Each row comes from the steps of one walk. Every step used is in the known rows, and no mark comes twice. Write the walk behind each row, first mark first.
Known rows:
nufu-bimok: [ 0.94 -3.17 -0.58  1.29  0.68  1.23  0.52  6.26 -0.22  1.31  0.10  2.86
 -3.40  0.81 -1.77  2.32 -0.64 -2.21 -0.43  3.32 -0.65  3.50]
rotunop-bimok-zivi-dapat-dogo-veke: [-0.79 -2.06 -4.06 -1.23  0.92  1.46  0.74 -2.95  1.22  1.29 -1.19 -4.01
 -0.25 -3.97 -1.62  1.66 -1.04  1.55  1.36 -6.53 -1.88 -3.47]
pegul-veke-rotunop-dapat-nufu-bimok-zivi: [ 4.38  3.03  1.40  0.75 -2.95 -1.56 -5.87  0.87 -0.89 -1.31  3.27  0.90
  2.62  3.48 -2.24  3.15 -1.16  1.79 -1.31  8.91 -0.28  3.58]
pegul-veke-dogo-dapat-zivi: [-2.81  2.61 -1.98 -0.18 -0.10  0.63  4.51 -1.99  0.18 -1.46 -0.31 -2.05
 -5.44 -2.07 -0.93 -4.73  0.79  3.01 -0.25 -4.72  2.01  0.48]
pegul-veke: [-3.70  2.84 -4.27  0.09  2.11  0.97  0.64  4.31  0.23 -1.05  1.66 -2.70
 -1.40  0.72 -2.97  4.67 -0.99 -1.25  0.84 -0.54 -2.75  3.94]
veke-dogo-dapat-nufu: [-2.97  1.56 -2.97 -0.77  0.85  1.68 -0.11 -2.48  0.12 -3.66 -0.88 -1.32
 -1.47  2.36 -2.33 -5.31  1.51 -1.19 -2.55 -3.42  0.97  0.55]
nufu-veke-dogo-dapat-rotunop-bimok-zivi: [ 3.52 -0.90  3.63  0.28  1.79 -3.84 -2.96  0.49  3.18  0.49 -4.69  4.70
 -0.59 -1.95  2.65 -0.77 -1.91 -1.24  5.99  2.90  1.13  1.55]
pegul-veke-dogo-bimok-zivi: [-2.47 -1.20 -2.71  0.83 -2.82  0.39 -1.26 -0.97  2.47 -0.52 -1.82  2.32
 -5.67  3.03  3.92  5.41 -0.08  2.35  1.95  2.04 -2.83  2.34]
rotunop-bimok: [-0.40 -1.95  0.96  0.07  3.69 -0.48  1.73  2.90  0.16  1.28 -6.21  4.35
  1.87 -1.42  0.64 -2.07 -2.25 -3.40 -0.23 -0.42  1.17 -1.19]
pegul-veke-rotunop-bimok: [-0.77  4.49  2.38  1.08 -1.03 -1.40 -1.60  3.03 -0.20  2.45 -2.07  2.27
  2.30  1.47  0.34 -0.22 -0.82 -0.26 -2.74  0.66  0.61  0.28]
pegul-veke-dogo-dapat-nufu-bimok: [-1.37  1.93 -3.67  3.10 -2.80  0.35 -3.04  3.89 -0.42 -1.31  1.49 -0.95
 -5.45  3.86 -3.92  0.06  1.44 -2.25 -2.49  2.96  1.07  3.21]
rotunop-bimok-zivi-veke-dogo-dapat-nufu: [-0.64  0.58 -2.95  0.20 -0.87 -0.61 -1.99 -3.56  0.08 -3.57 -2.09 -1.15
  1.46  2.28  0.09 -4.61  3.03 -1.70 -1.06 -0.16  2.36 -2.30]
nufu-veke-dogo-bimok-zivi: [-1.89 -5.62 -0.60 -0.30 -2.28 -0.57 -2.00 -1.12  2.43  1.11 -1.71  4.33
 -7.21  2.86  3.66  4.73 -0.38  1.16  1.79  2.54 -0.92  2.77]
veke-dogo-dapat-nufu-bimok-zivi: [ 3.53 -1.01 -1.88  0.40 -1.07  0.41 -4.34 -0.65  1.78 -1.74 -0.95  2.99
 -1.95  3.18 -0.79  0.32  0.41  0.87  1.10  4.65 -0.33  2.29]
zivi-dapat-rotunop: [ 2.80  4.79  3.46 -1.37  4.46  3.43  5.57  1.93 -1.03 -1.92  0.80 -2.25
  3.94 -6.44  0.31 -2.45 -1.38 -3.38  4.50 -2.87 -0.66  0.41]
pegul-veke-rotunop-dapat: [-1.26  4.24  1.76  1.80 -2.90 -3.33  1.91  0.21 -2.60  1.44  5.72 -2.77
  3.22  1.46 -1.38  0.27 -2.17  3.63 -3.63  2.20 -0.82  1.68]
zivi-veke-rotunop-dapat-dogo-bimok: [-7.51 -0.03  3.81  2.60 -3.02 -0.61  4.49  1.91 -2.85  0.75  4.94 -2.03
 -3.51  0.41  3.05  2.05  1.95 -0.51 -4.68 -1.01 -1.20 -3.48]
nufu-veke-rotunop-bimok-zivi-dapat-dogo: [ 0.68 -1.73  2.66 -2.14  3.51  3.31 -1.06 -0.44 -0.84  5.03  0.52 -0.18
  1.40 -1.67 -1.99  2.38 -1.27  0.40 -0.72 -4.63  0.79 -4.59]
dogo-dapat: [-2.00  1.61 -2.94  0.32  4.17 -2.11  5.15  0.85  2.23 -2.08  3.31 -1.23
 -1.73 -0.07 -0.85 -4.04  0.98 -2.20  2.04 -1.92 -2.46 -1.09]
veke-rotunop-dapat-nufu-bimok-zivi: [ 5.63  0.88  2.91 -0.17 -2.07 -0.96 -4.69 -0.49 -0.91 -1.05  1.89  2.73
  3.37  2.73 -1.13  1.01 -1.19  1.80 -1.57  8.11  0.05  2.54]
nufu-veke-rotunop-dapat: [-0.36 -1.37  4.25  0.23 -2.11 -4.63  0.92  0.12 -2.68  3.54  5.94 -0.35
  1.32  1.21 -1.83 -0.56 -2.58  1.91 -3.88  2.90  1.56  2.43]
zivi-veke-rotunop-bimok: [ 0.15  0.84  2.97  0.61 -1.98 -1.42  0.17  1.47 -1.42  2.05 -1.49  1.84
  4.58  0.85  2.71 -2.14  2.02 -0.94 -3.29  0.46  1.88 -2.42]

Write each row's walk:
[-1.29  1.06 -4.07 -0.75 -0.79  0.58 -1.47 -4.14  0.07 -4.66  0.66 -2.90
  0.54  2.68 -0.81 -3.54  3.56 -0.61 -0.84 -0.93  0.92 -0.74]	bimok-zivi-veke-dogo-dapat-nufu
[-1.56  1.22  2.78  0.00 -1.52 -0.71 -1.50  0.52  0.52  3.16 -3.19  1.50
  0.48 -0.89  0.54 -1.33 -0.49  1.35 -3.54 -3.98 -0.23 -1.19]	dapat-dogo-veke-rotunop-bimok
[ 0.48 -1.92  0.07 -1.61  5.97  5.13  2.03 -0.52 -0.43  2.53 -2.35 -0.43
  2.74 -3.53 -1.43  1.58 -1.88 -0.31  1.04 -5.94 -0.61 -6.07]	rotunop-bimok-zivi-dapat-dogo
[ 3.56  1.47 -0.99 -2.98  3.21  3.52 -0.45 -3.75 -1.68 -2.59 -2.38 -0.59
  7.02 -0.55 -2.26 -3.55 -0.94 -2.99 -0.64  0.22  2.80 -3.64]	rotunop-bimok-zivi-dapat-nufu
[-0.30  1.74  4.38 -0.23 -0.05 -3.97 -3.15  1.46 -0.29  1.93 -0.26  2.93
  0.64  2.18 -1.13 -4.61  0.28 -3.39 -3.65  1.67  4.00 -0.66]	dogo-dapat-nufu-veke-rotunop-bimok
[-2.93 -3.06 -0.58  1.28 -1.72 -1.74  2.60 -0.14 -1.51 -1.60  4.08 -2.91
  0.57 -0.29  3.35  4.26  2.65 -0.71  0.66  2.45 -1.63 -3.23]	rotunop-dapat-dogo-bimok-zivi-veke
[ 4.09  1.65  3.09  0.65  1.93 -2.28 -1.18 -0.52  3.32 -1.03 -6.03  4.65
  1.72 -2.49  3.92 -2.20 -1.63  0.06  5.84  1.74 -0.51  0.06]	veke-dogo-dapat-rotunop-bimok-zivi
[ 2.82 -2.76 -1.65  0.89 -2.67 -1.97 -1.41  0.50 -2.64 -2.46  3.79 -2.46
  4.22  1.22 -0.21  2.51  2.47 -1.23 -0.20  7.47  1.02 -0.12]	rotunop-dapat-nufu-bimok-zivi-veke
[ 4.65 -2.90 -0.50 -0.40  1.38  0.38 -2.44  2.47  1.81  0.05 -0.58  4.26
 -0.55  1.03 -0.13  3.90 -1.31  0.52  2.89  5.96 -2.30  3.02]	nufu-bimok-zivi
[ 1.81  2.05  0.24 -0.86 -4.48  1.75 -2.45 -2.26  0.59  3.12  4.46 -2.91
 -0.61  0.41 -1.19  2.36  1.22  5.52 -2.28 -3.03 -2.91  0.04]	nufu-bimok-zivi-dapat-dogo-veke-rotunop
[ 5.54  4.32  3.62 -2.11  4.37  2.75  3.40  0.02  0.22 -2.44  0.46 -1.10
  5.17 -6.05  1.22 -1.28 -1.69 -1.90  6.65 -0.43 -1.51  0.51]	bimok-zivi-dapat-rotunop
[ 2.72  1.43  0.72  0.86  0.97 -4.01  1.14  0.87  0.74 -3.23  0.67 -1.43
  4.83 -2.45  3.82 -0.91  3.11 -3.35  5.30  3.46 -0.24 -2.58]	dogo-dapat-rotunop-bimok-zivi-veke
[-2.44 -6.33 -3.27 -1.81 -1.76  3.65 -2.33 -2.20 -1.71  2.90 -1.76 -0.62
 -4.58  2.19 -3.21  0.66 -0.62 -0.09 -3.24 -4.30  4.23  2.93]	zivi-dapat-nufu-veke-dogo
[-2.18 -1.98  0.06 -1.46  0.49 -0.39  3.76 -2.24  0.14  0.16 -0.21 -0.09
 -6.95 -2.25 -1.13 -5.44  0.42  1.81 -0.42 -4.28  3.88  1.11]	nufu-veke-dogo-dapat-zivi
[-0.78 -6.07 -4.67 -0.40 -3.47  2.31 -0.66 -3.03  0.35  0.96 -2.75 -0.40
 -0.78  1.96  2.89  3.23  2.45  4.04  0.48 -2.31 -0.59  1.37]	bimok-zivi-veke-dogo
[-5.17 -2.05 -3.80 -1.50  1.32  2.07  0.73  0.25  1.57 -0.21  0.08 -4.12
 -4.09 -3.03 -2.72  3.22 -0.50  1.44 -0.44 -7.56 -3.99  1.72]	dapat-dogo-veke
[ 0.33  2.84  4.22  2.36  2.05 -2.23  2.25  2.84  1.54 -0.42 -6.16  3.24
 -0.17 -3.82  3.12 -5.52 -1.13 -3.40  3.27 -1.44  1.26 -0.35]	veke-dogo-dapat-rotunop-bimok
[-1.69 -0.34  3.52 -0.08  0.26  0.46  0.68 -0.57 -2.43  1.79  3.94 -2.65
  3.74 -1.13 -0.52  2.74 -0.26  3.73 -2.83 -2.27 -1.79 -2.39]	bimok-zivi-veke-rotunop-dapat-dogo
[ 0.14 -0.08 -4.95  0.43 -2.32  2.66  2.80 -3.61  0.12  1.01  1.44 -2.24
 -1.92  1.28  2.00  2.47  0.14  1.65  1.97 -1.07 -0.99 -2.84]	pegul-veke-dogo-bimok-zivi-dapat
